What can hang from each mark
K855: K415 K783
K119: K415
K50: K158
K415: K158
K158: K119 K415 K732 K855
K732: K50
K783: K119 K158 K415 K855

Each row was made from one small tree. The marks that hang from a mark follow it in brackets, in the order of their numbers. Every link used is in the known rows. Write each row's tree.
Known rows
K783(K158(K119 K732) K855(K415)): [ -8 -25  31 -74  43  14 -21  70 -15  -2   7 -22  86 -16 -53 -55 -28 -33
  74  63  23  65  33  15 -13 -31  -2  35  57  -4  -8  20 -20  16 -11  43
  14  32 -49 -50 -32  25 -19  76 -26  33  25   3 -13  35   8 -26  35 -44
  51]
K783(K119 K415 K855): [  1 -40 -22  10  44  55 -38  72  15  36  12 -27 103 -57 -41 -75 -19 -53
  -1  50   2 -18  41 -19   3  -8  33  29  69 -61 -20   6 -11 -13  13  -8
  11  43 -25 -41  -6  13  26  81  17  56 -12  45  -9  42  16  -5  62 -18
  46]
K119(K415(K158(K732 K855(K783)))): [-41 -21  28 -37  49 -12 -15  65  19  31   4 -18  38 -36  10  11 -31 -35
  47 -10 -50  27  -2  22  21  -2 -16   5  36  -6 -37  20  42  19 -54 -23
  12  29  -8 -23 -61   6   9  42  87  -3  -9  35 -11  35   7  48  22 -28
  32]
K855(K415(K158) K783(K119)): [-13 -38 -30 -29  98  -7 -12  83  30  59  29 -14  40 -20  11 -24 -19 -18
  11  19 -59  39  44   8 -13  26  41  33  89 -27 -33  -9  23  19  -3 -53
  12  43  -3 -38 -10  -2  22  57  39  56 -20  75 -38  22  23  63  56 -33
  20]
K415(K158(K119 K732(K50) K855)): [ -49  -43   45  -31   14   38  -74   33  -14  -13    1  -38   27    2
   -8  -12   -4  -17   44  -18  -19   46   40  -21  -15  -39   -3   47
   48   -8   11   17    4  -19  -30   44   23   36  -33  -23 -106   14
   35   31    9    2   25   12   -2   35   46   20    4  -42   68]
K415(K158(K119 K732 K855(K783))): [-41 -12  34 -53  40  22 -55  61  -7  19 -15 -51  41 -27  18   4   3 -15
  50 -26 -52  47  24  17 -12 -16  -5  35  32 -14 -15   0  35  16 -33  23
  12  43   2 -34 -62  13   1  38  24  11   3  32 -25  31  30  38   1 -33
  20]
K732(K50(K158(K415 K855))): [-10 -30  26  38  20  15 -78  29  -2   1  19  24  47  -3  21 -16 -38 -52
  -5  39 -59  48  70 -47  20 -12  14 -19  46 -60   9   9   5 -43 -15  27
  33  40 -18 -19 -49  12  48  32  28   1  -2   5 -19  22  31  20  57 -17
  90]
K732(K50(K158(K855))): [-10 -42  12  26  -1   2 -76  36  10   9  17  19  57 -19  22 -29  -5 -50
   4  36 -63  22  31 -33   7 -15  15 -23  39 -31  -5   8   3 -51 -10   5
  22  64 -13 -36 -57  10  49  44  32  -8 -26  29   4  24  46  13  81 -27
  95]
K158(K119(K415) K732 K855(K783)): [-34 -24  41 -47  34  15 -33  65  21  36 -45 -24  85 -46 -12 -14 -11 -26
  48  -1 -44  34  24  28 -18 -18 -13  25  23 -15 -32  10  19  26 -38  27
   9  32  26 -51 -55  50   0  52  51 -21  -1 -22 -19  33  25  11  14 -32
  31]
K855(K783(K119 K158(K732))): [  2 -37 -11 -48 103  29 -30  87  30  23  13 -72  46 -40  17 -19  -3 -21
  61  42 -38  23 -28  -6  -9   7   2  30  27  12 -17  -4 -17   2 -10 -40
  23  24  -2 -58  14  47  -7  77  -1  11 -36  37 -16  34  28  25  46 -53
  -9]
K855(K783(K119 K158)): [  7 -46 -26 -30  83  18 -26  91  41  51  13 -57  56 -45  28 -19  -4 -33
  34  49 -49  14  -9 -14  -2  20  33  31  42  -8 -25 -18 -14  11  -3 -56
  30  42   6 -64  27  35   9  65  11  26 -48  67 -20  17  22  23  69 -35
  -1]
K415(K158(K119 K732)): [-27 -30   6 -57  40  46 -52  57  12  13   8 -33  49 -12 -32 -23  -4 -37
  35  -2 -30  55   8 -10 -17   2  -4  39  28  -8  -8  10  12 -18   1  29
  15  40 -14 -40 -42   3  -6  50  13  10  -7  28  -6  33   8  16 -11 -34
  43]
K783(K855): [  2 -29 -16 -11  19   6 -42  67  17  39  25   2  89 -50 -27 -64 -33 -84
   6  31 -21   9   4 -16   5  -8  46  29  23 -29 -29   9   6 -31  14 -16
  25  73   3 -57  -6   0  23  65  18  28 -27  51 -38  33  -6 -16  69 -20
  68]
K50(K158(K119 K415 K732)): [ -7 -12  18 -27  44  48 -71  57   2   1 -10  -1  88  -7 -33 -36 -18 -34
  12  29 -49  78  52 -20 -14   8 -11  -1  23 -49   2  13  -3 -37   6  48
  15  27   5 -37  -2  24 -18  56   1  -2   3 -21  -8  25   1   2  13 -28
  45]
K119(K415(K158(K732(K50) K855))): [-48 -44  40 -13  29   2 -30  36   2  -2  18  -8  24  -9 -10 -10 -32 -36
  37  -6 -15  34  21 -15  20 -20 -12  13  51  -1  -8  35  22 -15 -55   2
  20  15 -41  -6 -98   8  48  36  69 -11  12   7  15  46  28  35  19 -41
  81]
K158(K732 K855): [  3 -31  10 -24  41  24 -54  56  24  14   6 -15  54 -34   1 -12 -26 -34
  48   8 -46  38   2 -16 -16 -16   7  11  17 -22  -6  11   5 -26   1  36
  21  52  -9 -44 -53  27  16  49  26  -5 -23   5 -32  38  30  12  17 -23
  54]
K415(K158(K732(K50))): [-39 -52  -1 -14  40  23 -49  54   0  -7  53 -12  14  -2 -16 -35 -23 -46
  29  -5 -27  41 -15 -36   5 -15   6  36  17  10  -1  22  11 -50 -19 -27
  22  36 -38 -18 -52  -1  38  53  10   7 -11  39   0  56  20  31  13 -47
  59]
K855(K783(K158(K119(K415)))): [-23 -37   0 -54  32   0  -7  80  39  53 -22 -16  88 -44 -12 -11 -15 -50
  42  50 -27  30  -5  15   4   7   7  29  15   0 -41 -13  -3  35 -23 -16
  26  37  15 -55  11  40 -21  60  37  -4 -31  29   3  24  -4   5  44 -31
  17]
K855(K415(K158(K732(K50))) K783): [-33 -44  -5 -34  70 -20 -24  68  -3   9  47   2   0  -6   0 -26 -38 -22
  39  -3 -49  63  12  -3   5 -21   4  42  31   1 -18  12  27 -18 -46 -52
   9  21 -42 -17 -52   1  26  66   7  16   1  38 -17  64  25  40   9 -51
  31]
K732(K50): [-11 -59 -31  11  17  13 -55  64  23  21  38  11  52 -16  -7 -49 -29 -67
  -3  28 -37  25   4 -47  -7 -16  44  42   6 -17 -14   5 -10 -53   8 -22
  31  60  -4 -40 -26  18  42  61   4   0 -42  33 -20  47  21   9  48 -31
  72]
K783(K415): [ 12 -39 -41  -2  23  38 -38  72  46  24  24  17  73 -43 -21 -34 -32 -64
   5  48 -36  18   4 -27  -5  -1  18  15  15 -50 -12  -1  -2 -34  19   0
  19  61 -14 -20  -5  14  20  82  19  30 -52  39   5  56   0  16  20  -4
  42]
K855(K415 K783(K158)): [ 17 -35 -29 -43  67 -30  -5  92  42  39  27  11  41 -30  20 -11 -35 -45
  44  64 -50  48  -5   1  -1   6  24  15  31  -6 -30 -10  -2  23 -10 -31
  22  48  -8 -36   9  16  -5  77   8  26 -42  52 -31  44  -1  28  50 -33
  15]

Write each row's tree
[-34 -38  31  -9  30  20 -56  43 -10 -14  29 -20   7  -7   6  -6 -25 -33
  37 -12 -30  41  12 -33   7 -28   0  26  39   1   4  23  21 -34 -36   7
  23  36 -49 -12 -92   2  46  35  24   6   5  27  -6  42  44  32  13 -43
  74]  K415(K158(K732(K50) K855))
[-21 -32  19 -38  24  28 -36  56  21  22 -22   7 110 -25 -49 -40  -3 -40
  28  43 -34  44  19  11 -17  14 -25 -21  32 -17 -25  29   6 -27 -16  24
   0  36  14 -50 -20  32 -15  64  48 -23 -12 -12  32  25   2   0  41 -37
  63]  K50(K158(K119(K415) K732))
[  5 -46  12  17  22 -19 -57  39   8  10  22  41  47  -4  11 -29 -20 -32
   9  54 -56  55  65 -18 -12 -21  13 -25  69 -43  -3  19  -2 -34  -6  15
  14  57 -30 -26 -68   6  49  48  31   2  -8  19  -5  25  49  22  76 -32
 104]  K732(K50(K158(K855(K415))))
[-34 -16  32 -30  22  66 -52  46  -4  -5 -12 -34  57 -22 -21   0 -13 -16
  46   7 -12  39  41   0 -14 -25 -32  16  58 -41  15  15  20   7 -22  72
   7  31 -48   0 -79  11   7  45  21  27  14  12  20  45  30  28 -26  -8
  40]  K783(K415(K158(K119 K732 K855)))
[-16 -21  25 -46  38  28 -65  67   9  26 -40 -42  64 -41   8 -13  -5 -21
  46  -6 -62  47  21  10 -29 -21   3  39   7 -17 -13  -5  16   8 -16  32
  14  49  27 -55 -45  45   0  50   8 -14 -13   3 -38  34  37  11   9 -37
  10]  K158(K119 K732 K855(K783))
[-26 -31   9 -62  56  17 -30  64   9  11  14   4  45   3 -43 -29 -22 -17
  37  11 -25  81  39   7 -24   0  -5  35  61 -16 -11  18   6   2  -5  35
  11  41 -36 -26 -50   4  -6  59   4  29  14  20 -11  37  16  25  -8 -28
  49]  K855(K415(K158(K119 K732)))
[-30 -22  22 -24  11  26 -58  48  14  34  -6 -24  55 -22   2  -1  -6 -36
  25   4 -38  40  45 -11 -14   0  23  26  60 -30  -8 -10  16   8  -4  50
  26  66  -7 -34 -69   0  19  23  40  23  -6  50 -24   7  30  26  26 -11
  65]  K415(K158(K119 K855))
[-34 -37  -2 -37  53   5  -8  58  35  22  31   6  51 -22 -32 -11 -38 -49
  38   9 -26  32 -21  -5  13  14  -8   6  31   3 -27  29  24 -17 -22 -17
  17  22 -26 -26 -32  -6  13  49  68   2 -14  30  11  43 -12  36  18 -30
  59]  K119(K415(K158(K732)))
[ -8  -2  58 -15  37  45 -77  40 -10  -5 -26  -6  80  -7 -12  -9 -17 -21
  29  24 -52  76  73 -12 -16  -6 -15 -13  40 -59  16  15   1 -19  -6  87
  18  28   5 -35 -45  35  -5  37  19 -10  11 -33 -19  13  24   7  13 -18
  55]  K50(K158(K119 K415 K732 K855))
[-33 -27  30 -30  42   7 -15  49  23  19  13  -5  39 -26 -14  10 -33 -30
  44   1 -23  35   9   1  18  -1 -19  -4  47  -8 -15  29  32   1 -38  17
  16  29 -26 -21 -72   7  16  37  86  -6   4  19   2  30   6  39  17 -21
  71]  K119(K415(K158(K732 K855)))
[  1 -32   7 -31  25   7 -44  52  22  34 -16  18  81 -21  -7 -22 -20 -21
  28  36 -33  56  83   1 -46 -12  28  27  65 -48 -11   1  -3  18  13  66
  20  66  -6 -41 -67  23  16  47  18  27  -3  -3 -40  11  38  10  33  -8
  68]  K158(K119 K855(K415))
[  3 -34 -11 -16  91  -4 -31  73  25  59 -10 -18  62 -33  27 -20 -18  -7
  21  34 -68  27  64   5 -34   9  39  23  84 -45 -26  -8   2  36  -2 -10
  19  48  14 -54 -36  32  31  54  39  32 -23  38 -58  22  54  44  67 -28
  33]  K158(K855(K415 K783(K119)))
[  9 -22  23  -7  33  15 -63  50  17  12   3   0  60 -27  10 -16  -6 -34
  35  33 -58  36  10  -5 -10   0 -13 -41  29 -27  -1  22  13 -44  -5  28
   5  54  -2 -40 -43  19   6  50  33 -16 -20  15  -1  21  34  14  44 -29
  68]  K50(K158(K732 K855))
[-39 -39  17  -2  13  35 -45  53 -32 -23  48 -23  41 -26 -56 -61 -37 -60
  24  10  13  17   6 -21  33 -51  -4  34  40 -26  -5  34  12 -43 -35 -22
  12  24 -78   4 -53 -16  39  72   3  30  24  44  27  78  12   5  16 -42
  57]  K783(K415(K158(K732(K50))) K855)
[-36 -21  26 -35  23  11 -56  57  10  49 -23 -34  43 -34  28   4   5 -37
  22  -9 -65  35  39   7  -3   0  24  33  41 -27 -23 -19  29  25 -21  16
  20  64   9 -38 -51   5   9  30  46  17  -8  65 -31  15  30  46  32 -22
  32]  K415(K158(K119 K855(K783)))
[-15 -43  -1 -56  96  11   6  84  44  36  -5 -57  70 -43  -5 -15 -15 -17
  62  47 -25  17 -24  16   5  20  -7  13  37  13 -29   5  -5  22 -35 -51
  16   2   0 -53   8  52  -8  74  45   1 -28  20   7  33  13  26  50 -48
   2]  K855(K783(K119(K415) K158(K732)))
[ 14 -28 -32 -22  40  11 -23  92  36  25  25 -17  57 -58  16  -9 -29 -59
  31  64 -34  17 -25 -14  19  -5   3   9   6 -21 -19 -15  -5   1 -16 -33
  19  39 -23 -15  21  23  -2  90   7  25 -59  56   9  57  -7  21  24 -19
  -4]  K855(K783(K158 K415))
[ 20 -10  17 -12  50  18 -39  59  24  14  14  -2  43 -16  24  16 -56 -46
  46  52 -28  54  34 -34  21  -7  23   3  37 -37   9 -10 -16  12  -5  46
  51  31 -30 -23 -17  22   9  38  21  20 -11  18 -43  17   2  19  29  -4
  45]  K783(K158(K415 K855))
[  0 -27   5 -35  39  36 -44  62  23  19   1 -11  73 -11 -21  -8 -36 -49
  29  56 -18  69  37 -33   1   3  21  35  28 -32   3 -18 -31   2  14  51
  51  29 -11 -39  15  29 -13  51  -7  27  -7   7 -31  21  -9   2  19 -15
  32]  K783(K158(K119 K415))
[ -9 -11  39 -30  49  55 -67  50  -1  -1 -28 -21  69 -10 -18  -5 -34 -21
  37   8 -33  72  69 -21 -22 -18   3  35  29 -53  13   6  -7   2  -4  89
  35  25  -5 -33 -54  39   2  37   4   7  18 -42 -51  27  19   7 -18 -18
  43]  K158(K119 K415 K732 K855)
[ -1 -19  31 -34 101  47 -31  72 -11  -3  20 -65  72 -23 -31 -41 -40 -35
  49  57  16  43  26 -21  23 -10  15  32  64 -28   5  16 -30   0  -8  11
  40  -1 -39 -48   9  24   0  59  -8  40  28   2 -35  26   4  -4  43 -38
  29]  K783(K119 K158(K415 K732) K855)
[-33 -19  34 -47  30  41 -61  44   1   6  -8 -38  49 -13 -10   4  -6 -23
  48 -10 -27  52  32  -2 -12  -9  -6  30  48 -16  -2  10  18  -4 -17  59
  16  43 -16 -27 -75  12   4  35  24  16  12  20 -10  18  33  25  -2 -27
  50]  K415(K158(K119 K732 K855))
[ -6  -9  19 -64  75  35 -43  82   3   8 -10 -45  61 -13  -7  -6 -32 -26
  55  29 -35  79  15  -7   4 -12  -1  44   3 -14  -9  -8 -14  14 -26  19
  38   8  -3 -35  12  40 -27  60 -23   3  -3 -13 -34  38  -5   7 -13 -36
 -13]  K855(K783(K158(K119 K415 K732)))
[ -4 -39  -3  29  28  18 -72  44   7   9  33  33  55   0  -2 -43 -32 -65
 -18  44 -55  52  45 -49  17   3  27  -4  26 -52   0  10  -9 -66   2 -13
  32  36 -11 -29  -6   4  37  50  12   0 -22  13  -8  33   8  21  54 -25
  73]  K732(K50(K158(K415)))
